Each row was made from one small tree. Brackets hold a mark, then the marks that hang from it, in alphabetical order. Every link used is in the known rows. Write each row's tree.
Known rows:
{velub {befit gigo} kimel rudabok}: [ 0.02 -0.12 -0.12 -0.41  0.24  0.07  0.07  0.31 -0.52  0.15 -0.39  0.01
  0.06  0.29 -0.11 -0.01  0.06 -0.07  0.00 -0.07  0.10  0.05  0.12 -0.16]
{lodam {kisamo tida} {rapo {rudabok velub}}}: [ 0.25  0.06  0.03 -0.32  0.11 -0.05  0.01 -0.09  0.05  0.26  0.19  0.32
 -0.05  0.02  0.04 -0.02  0.06  0.24  0.06 -0.28  0.22 -0.08 -0.20  0.12]
{rudabok {kisamo lodam} velub}: [ 0.18  0.23  0.08 -0.24  0.03  0.11 -0.09 -0.25 -0.14  0.16 -0.03  0.02
 -0.13  0.10  0.00  0.01  0.09  0.10  0.07 -0.41  0.10  0.22  0.01 -0.02]
{lodam {kisamo {rapo {rudabok {velub {kimel kopir}}}} tida}}: [ 0.22  0.00 -0.01 -0.44  0.10 -0.04  0.23 -0.02 -0.24  0.18 -0.07  0.06
  0.21 -0.33  0.02 -0.19 -0.02 -0.02  0.00 -0.39  0.33 -0.07 -0.06  0.08]
{rapo lodam {rudabok kisamo {velub kimel}}}: [ 0.07  0.18  0.13 -0.35  0.13 -0.05  0.02 -0.11 -0.41  0.23 -0.11  0.12
 -0.11 -0.03  0.08  0.03 -0.06  0.19  0.14 -0.39  0.11 -0.01 -0.04  0.10]
{kimel kopir}: [ 0.06 -0.04 -0.05  0.03 -0.13 -0.04  0.10 -0.06 -0.08  0.04 -0.06 -0.04
  0.09 -0.13  0.00  0.00  0.01 -0.04  0.05 -0.11  0.10 -0.05 -0.05 -0.07]
{rudabok kisamo velub}: [ 0.11  0.21  0.10 -0.21 -0.03  0.02 -0.09 -0.19 -0.17  0.14 -0.05  0.02
 -0.07  0.12 -0.05  0.09  0.20 -0.02 -0.07 -0.28  0.03  0.13  0.00 -0.07]
{befit gigo {velub {kimel {kopir tida}} {rudabok kisamo}}}: [ 0.22 -0.20 -0.19 -0.37  0.07 -0.04  0.18  0.17 -0.39  0.04 -0.42 -0.02
  0.15  0.12 -0.04  0.08  0.15 -0.26 -0.09 -0.40  0.37  0.03  0.02 -0.25]
{befit gigo {velub kimel {rudabok {kisamo rapo}}}}: [ 0.17 -0.15 -0.15 -0.40  0.17  0.04  0.12  0.13 -0.45  0.09 -0.40 -0.03
  0.16  0.16 -0.11 -0.05  0.25 -0.24 -0.03 -0.22  0.29  0.19  0.21  0.01]
{lodam {kisamo tida} {rapo {rudabok {velub kimel}}}}: [ 0.16  0.08  0.02 -0.40  0.20  0.00  0.03  0.02 -0.16  0.35  0.12  0.29
  0.03 -0.03  0.09 -0.07  0.06  0.19 -0.03 -0.28  0.25 -0.03 -0.13  0.12]
{velub {befit gigo} kimel {rudabok {kisamo lodam rapo}}}: [ 0.18 -0.06 -0.06 -0.47  0.31  0.16  0.11  0.15 -0.64  0.15 -0.55 -0.08
  0.07  0.27 -0.14 -0.13 -0.03  0.03  0.22 -0.35  0.26  0.26  0.25 -0.03]
{rudabok {kisamo lodam tida} {velub befit kimel}}: [ 0.11  0.18  0.04 -0.49  0.21  0.15 -0.06 -0.01 -0.38  0.35 -0.17  0.00
  0.02  0.18 -0.08 -0.10  0.14  0.19  0.00 -0.54  0.10  0.32  0.10 -0.02]
{rudabok velub}: [ 0.11  0.07  0.03 -0.15  0.00  0.04 -0.08 -0.12 -0.05  0.04  0.06  0.02
 -0.05  0.01 -0.01  0.03  0.10 -0.08 -0.08 -0.12  0.03  0.06  0.00 -0.03]
{kisamo lodam {rapo {rudabok {velub befit kimel}}} tida}: [ 0.19 -0.08 -0.03 -0.51  0.36  0.13  0.12  0.00 -0.26  0.08 -0.12  0.02
  0.06 -0.11 -0.05 -0.24 -0.13  0.15  0.14 -0.38  0.18  0.13  0.14  0.18]
{lodam {kisamo tida} {rapo rudabok}}: [ 0.14 -0.01  0.00 -0.16  0.11 -0.10  0.08  0.04  0.10  0.21  0.13  0.30
  0.01  0.01  0.05 -0.05 -0.05  0.31  0.14 -0.16  0.19 -0.15 -0.19  0.15]
{befit gigo velub}: [ 0.10 -0.21 -0.21 -0.14  0.06 -0.07  0.02  0.02  0.02  0.02 -0.01  0.13
 -0.09  0.14 -0.04 -0.02  0.20 -0.05 -0.05 -0.05  0.11  0.06  0.00  0.04]
{kimel {kopir tida} {velub {rudabok kisamo}}}: [ 0.24 -0.01 -0.01 -0.17 -0.19 -0.01  0.17 -0.12 -0.27 -0.01 -0.30 -0.13
  0.22 -0.11 -0.05  0.17 -0.07 -0.19  0.05 -0.28  0.13 -0.07 -0.11 -0.29]
{velub {rudabok kisamo}}: [ 0.06  0.13  0.08 -0.22 -0.02  0.02  0.02  0.03 -0.25  0.09 -0.25 -0.05
  0.09  0.20 -0.09  0.13  0.12 -0.08  0.02 -0.17  0.06  0.03  0.04 -0.15]
{kopir {kimel {velub befit}} tida}: [ 0.10 -0.21 -0.03  0.04  0.16  0.02  0.12  0.06 -0.27 -0.07 -0.12  0.06
  0.01  0.07  0.05  0.02 -0.13  0.09  0.10 -0.04 -0.09 -0.09  0.02 -0.14]
{velub {befit gigo} rudabok}: [ 0.11 -0.14 -0.11 -0.33  0.15  0.01  0.04  0.20 -0.32  0.06 -0.32  0.04
 -0.02  0.35 -0.17  0.04  0.07 -0.04  0.08 -0.06  0.06  0.00  0.05 -0.16]
{kisamo {lodam rapo} tida}: [ 0.14 -0.08 -0.10 -0.03  0.07  0.10 -0.07 -0.04  0.18  0.15  0.13  0.13
 -0.03  0.07  0.04 -0.14 -0.09  0.24  0.18 -0.19  0.21  0.12 -0.02  0.18]
{kopir {kimel velub} tida}: [ 0.06 -0.19 -0.06  0.11  0.06  0.02  0.07 -0.01 -0.06 -0.15  0.00  0.05
 -0.01 -0.01  0.14  0.02 -0.19 -0.03  0.04  0.02 -0.05 -0.12 -0.03 -0.09]
{rapo {lodam {kisamo tida}}}: [ 0.08  0.03  0.07 -0.11 -0.01 -0.11 -0.02  0.09  0.02  0.23  0.06  0.12
 -0.02 -0.01  0.03 -0.17 -0.11  0.33  0.17 -0.30  0.16 -0.08 -0.14  0.15]
{kopir {kimel {velub {befit gigo}}} tida}: [ 0.13 -0.32 -0.17 -0.05  0.21 -0.03  0.09  0.11 -0.26 -0.09 -0.19  0.13
 -0.12  0.25  0.02  0.00 -0.16  0.07  0.10 -0.03 -0.05 -0.08 -0.01 -0.13]

Write each row's tree:
[ 0.04 -0.15 -0.18 -0.21  0.11 -0.02  0.15  0.16 -0.48  0.20 -0.32  0.02
  0.05  0.08 -0.07 -0.06  0.04  0.01  0.04 -0.16  0.14  0.05  0.03 -0.10]
{velub {befit gigo} {kimel kopir}}
[ 0.17 -0.17 -0.21 -0.15 -0.08 -0.05  0.17 -0.10 -0.34  0.16 -0.21  0.04
  0.04 -0.01 -0.12  0.01  0.02  0.04  0.14 -0.09  0.01  0.00 -0.09 -0.10]
{kimel kopir {velub {befit gigo}}}
[ 0.06 -0.02  0.05 -0.31  0.09  0.03  0.03  0.17 -0.37  0.15 -0.35 -0.13
  0.22  0.04 -0.08 -0.16 -0.09  0.02  0.16 -0.36  0.27  0.07  0.17  0.13]
{velub kimel {rudabok {kisamo {rapo lodam} tida}}}
[ 0.13 -0.04 -0.01 -0.25  0.00  0.09  0.10 -0.01 -0.40  0.14 -0.22 -0.03
  0.18  0.03 -0.13  0.09  0.04 -0.03  0.10 -0.01 -0.09 -0.01  0.02 -0.17]
{kimel {velub befit rudabok}}
[ 0.24 -0.17  0.06 -0.03  0.06  0.01  0.11 -0.01 -0.39 -0.10 -0.32 -0.06
  0.08  0.04  0.05 -0.02 -0.29  0.00  0.34 -0.27  0.17 -0.11  0.09 -0.01]
{kopir {kimel {velub {rudabok {kisamo {rapo lodam}}}}} tida}
[ 0.31  0.00 -0.12 -0.41  0.19  0.07 -0.14 -0.11 -0.18  0.34 -0.12  0.22
 -0.21  0.45 -0.15 -0.07  0.16  0.31  0.18 -0.52  0.25  0.29 -0.01  0.07]
{rudabok {kisamo {lodam rapo} tida} {velub {befit gigo}}}
[ 0.15  0.11  0.01 -0.38  0.15  0.18 -0.05 -0.10 -0.20  0.16 -0.12 -0.10
  0.08 -0.03 -0.04 -0.22  0.03  0.01  0.00 -0.48  0.24  0.32  0.17  0.15]
{rudabok {kisamo lodam rapo tida} {velub kimel}}
[ 0.08 -0.06 -0.14 -0.43  0.14  0.02  0.06  0.16 -0.43  0.20 -0.34  0.05
  0.08  0.28 -0.07  0.06  0.32 -0.17 -0.11 -0.22  0.19  0.15  0.11 -0.10]
{befit gigo {velub kimel {rudabok kisamo}}}
[ 0.11 -0.03  0.05 -0.06 -0.01 -0.08 -0.02 -0.02 -0.03  0.06 -0.14 -0.06
  0.05  0.00 -0.09 -0.17 -0.11  0.20  0.23 -0.35  0.18  0.06  0.06  0.25]
{rudabok {kisamo {rapo lodam} tida}}
[ 0.08  0.11  0.09 -0.51  0.22 -0.07  0.03  0.02 -0.46  0.33 -0.19  0.12
 -0.04  0.10 -0.07 -0.04 -0.01  0.33  0.14 -0.53  0.09  0.02 -0.01  0.10]
{rapo lodam {rudabok {kisamo tida} {velub befit kimel}}}
[ 0.09 -0.17 -0.02 -0.02  0.01 -0.05 -0.01  0.03  0.09 -0.02 -0.03 -0.06
  0.05 -0.11 -0.06 -0.24 -0.20  0.14  0.23 -0.19  0.18 -0.01  0.06  0.28]
{kisamo {rapo lodam} tida}
[ 0.16  0.17  0.02 -0.44  0.12  0.01 -0.02 -0.20  0.06  0.11  0.03  0.10
 -0.12  0.08 -0.02 -0.02 -0.04  0.18  0.09 -0.47  0.08  0.08 -0.09  0.08]
{rapo {rudabok {kisamo lodam tida} velub}}
[ 0.19  0.10  0.01 -0.31  0.07 -0.06 -0.05 -0.18  0.01  0.21  0.06  0.22
 -0.06  0.14 -0.05  0.08  0.11  0.16  0.04 -0.33  0.15  0.01 -0.10  0.11]
{lodam {rapo {rudabok {kisamo tida} velub}}}
[ 0.20 -0.08  0.00 -0.25  0.12  0.05  0.12  0.05 -0.43  0.05 -0.22 -0.06
  0.11 -0.11 -0.02  0.00  0.01 -0.09 -0.08 -0.36  0.19  0.03  0.03 -0.22]
{rudabok {velub befit {kimel {kopir tida}}}}
[ 0.13 -0.22 -0.11 -0.06  0.04 -0.02  0.19  0.09 -0.17 -0.03 -0.10 -0.04
  0.19 -0.25  0.08 -0.02  0.05 -0.15 -0.12 -0.24  0.26 -0.01  0.02 -0.10]
{befit {velub {kimel {kopir tida}}}}
[ 0.05 -0.12 -0.05 -0.02  0.02  0.00  0.15  0.12 -0.17 -0.08 -0.15 -0.10
  0.14 -0.21  0.09 -0.03 -0.16 -0.13 -0.08 -0.18  0.20 -0.06 -0.02 -0.14]
{velub {kimel {kopir tida}}}
[ 0.10 -0.06  0.08 -0.38  0.18  0.04  0.07  0.23 -0.58  0.23 -0.46 -0.12
  0.23  0.12 -0.18 -0.16 -0.03  0.14  0.23 -0.43  0.23  0.11  0.21  0.08]
{velub befit kimel {rudabok {kisamo {rapo lodam} tida}}}
[ 0.05  0.06  0.04 -0.31  0.18  0.11  0.00  0.04 -0.46  0.21 -0.13  0.01
  0.04  0.05 -0.04 -0.01  0.16  0.00 -0.09 -0.18  0.02  0.15  0.12 -0.08]
{rudabok {velub befit kimel}}
[ 0.23  0.07  0.04 -0.38  0.18 -0.05 -0.01 -0.11 -0.20  0.28 -0.06  0.23
 -0.05  0.23 -0.14  0.09  0.16  0.29  0.11 -0.40  0.11  0.04 -0.05  0.06]
{lodam {rapo {rudabok {kisamo tida} {velub befit}}}}
[ 0.21  0.04  0.08 -0.22 -0.01 -0.04 -0.09 -0.15 -0.09  0.11 -0.08 -0.04
 -0.01  0.01 -0.11 -0.14  0.00  0.11  0.16 -0.46  0.22  0.12  0.06  0.22]
{rudabok {kisamo {rapo lodam} tida} velub}
[ 0.29 -0.22 -0.04 -0.36  0.24 -0.11  0.08 -0.07 -0.31 -0.01 -0.19  0.15
 -0.20  0.06 -0.11 -0.12 -0.18  0.22  0.35 -0.29  0.19 -0.06  0.02  0.20]
{kisamo {rapo lodam {rudabok {velub {befit gigo}}}}}
[ 0.22 -0.17 -0.05 -0.02 -0.07 -0.02  0.20 -0.08 -0.23 -0.02 -0.17 -0.06
  0.15 -0.22 -0.06  0.05 -0.13  0.01  0.09 -0.18  0.03 -0.07 -0.10 -0.19]
{kimel {kopir tida} {velub befit}}
[ 0.19  0.01  0.07 -0.54  0.31  0.01  0.17  0.08 -0.37  0.21 -0.12  0.10
  0.14 -0.10 -0.07 -0.18  0.02  0.15  0.02 -0.36  0.19  0.02  0.04  0.09]
{lodam {kisamo {rapo {rudabok {velub befit kimel}}} tida}}
[ 0.23  0.12 -0.07 -0.29  0.01  0.14 -0.03 -0.17 -0.27  0.42 -0.06  0.08
  0.07  0.01  0.05 -0.09  0.13  0.13  0.08 -0.57  0.36  0.26  0.00  0.06]
{rudabok {kisamo {lodam rapo} tida} {velub {kimel kopir}}}
[ 0.09  0.20  0.03 -0.26 -0.07  0.04  0.05 -0.13 -0.45  0.27 -0.19 -0.05
  0.10 -0.05  0.01  0.05  0.22 -0.13 -0.10 -0.39  0.16  0.14  0.02 -0.13]
{rudabok kisamo {velub {kimel kopir}}}
[ 0.17 -0.33 -0.16 -0.22  0.21  0.02  0.12  0.20 -0.38 -0.10 -0.33  0.08
 -0.02  0.34 -0.03  0.06 -0.13 -0.06  0.12 -0.04  0.01 -0.12  0.02 -0.26]
{kopir {kimel {velub {befit gigo} rudabok}} tida}
[ 0.20 -0.18 -0.11 -0.27  0.17  0.04  0.15  0.04 -0.64  0.10 -0.48  0.02
  0.07  0.36 -0.15  0.00  0.07 -0.04  0.24 -0.13  0.04  0.06  0.17 -0.10]
{kopir {kimel {velub {befit gigo} {rudabok {kisamo rapo}}}}}
[ 0.19 -0.02 -0.10 -0.36  0.16  0.17  0.01  0.08 -0.27  0.37 -0.13  0.10
  0.19  0.17  0.00 -0.06  0.25  0.09  0.07 -0.42  0.35  0.26  0.12  0.07]
{befit {velub kimel {rudabok {kisamo {lodam rapo} tida}}}}
[ 0.29  0.11  0.02 -0.31  0.14  0.12 -0.12 -0.16 -0.20  0.36 -0.04  0.15
 -0.07  0.28 -0.11 -0.04  0.17  0.34  0.18 -0.53  0.19  0.27  0.03  0.06]
{rudabok {kisamo {lodam rapo} tida} {velub befit}}
[ 0.29 -0.29 -0.19 -0.29 -0.02 -0.02  0.20  0.05 -0.34 -0.06 -0.38 -0.03
  0.12  0.04 -0.13  0.09 -0.13 -0.14  0.11 -0.17  0.14 -0.10 -0.09 -0.28]
{kimel {kopir tida} {velub {befit gigo} rudabok}}
[ 0.14  0.17 -0.04 -0.39 -0.01  0.11  0.00 -0.12 -0.25  0.31 -0.12 -0.05
  0.08 -0.04  0.01 -0.10  0.09  0.02 -0.02 -0.58  0.24  0.24  0.01 -0.02]
{rudabok {kisamo lodam tida} {velub {kimel kopir}}}
[ 0.25  0.07 -0.06 -0.39  0.28  0.16 -0.08 -0.08 -0.56  0.41 -0.23  0.20
 -0.18  0.36 -0.03 -0.04  0.15  0.25  0.15 -0.45  0.27  0.34  0.09  0.03]
{rudabok {kisamo {lodam rapo}} {velub {befit gigo} kimel}}
[ 0.32 -0.02  0.04 -0.25  0.13 -0.04  0.19 -0.05 -0.29  0.18 -0.01  0.23
  0.04 -0.23  0.18  0.02 -0.10  0.09  0.03 -0.39  0.41 -0.15 -0.18 -0.07]
{lodam kisamo {rapo {rudabok {velub {kimel {kopir tida}}}}}}
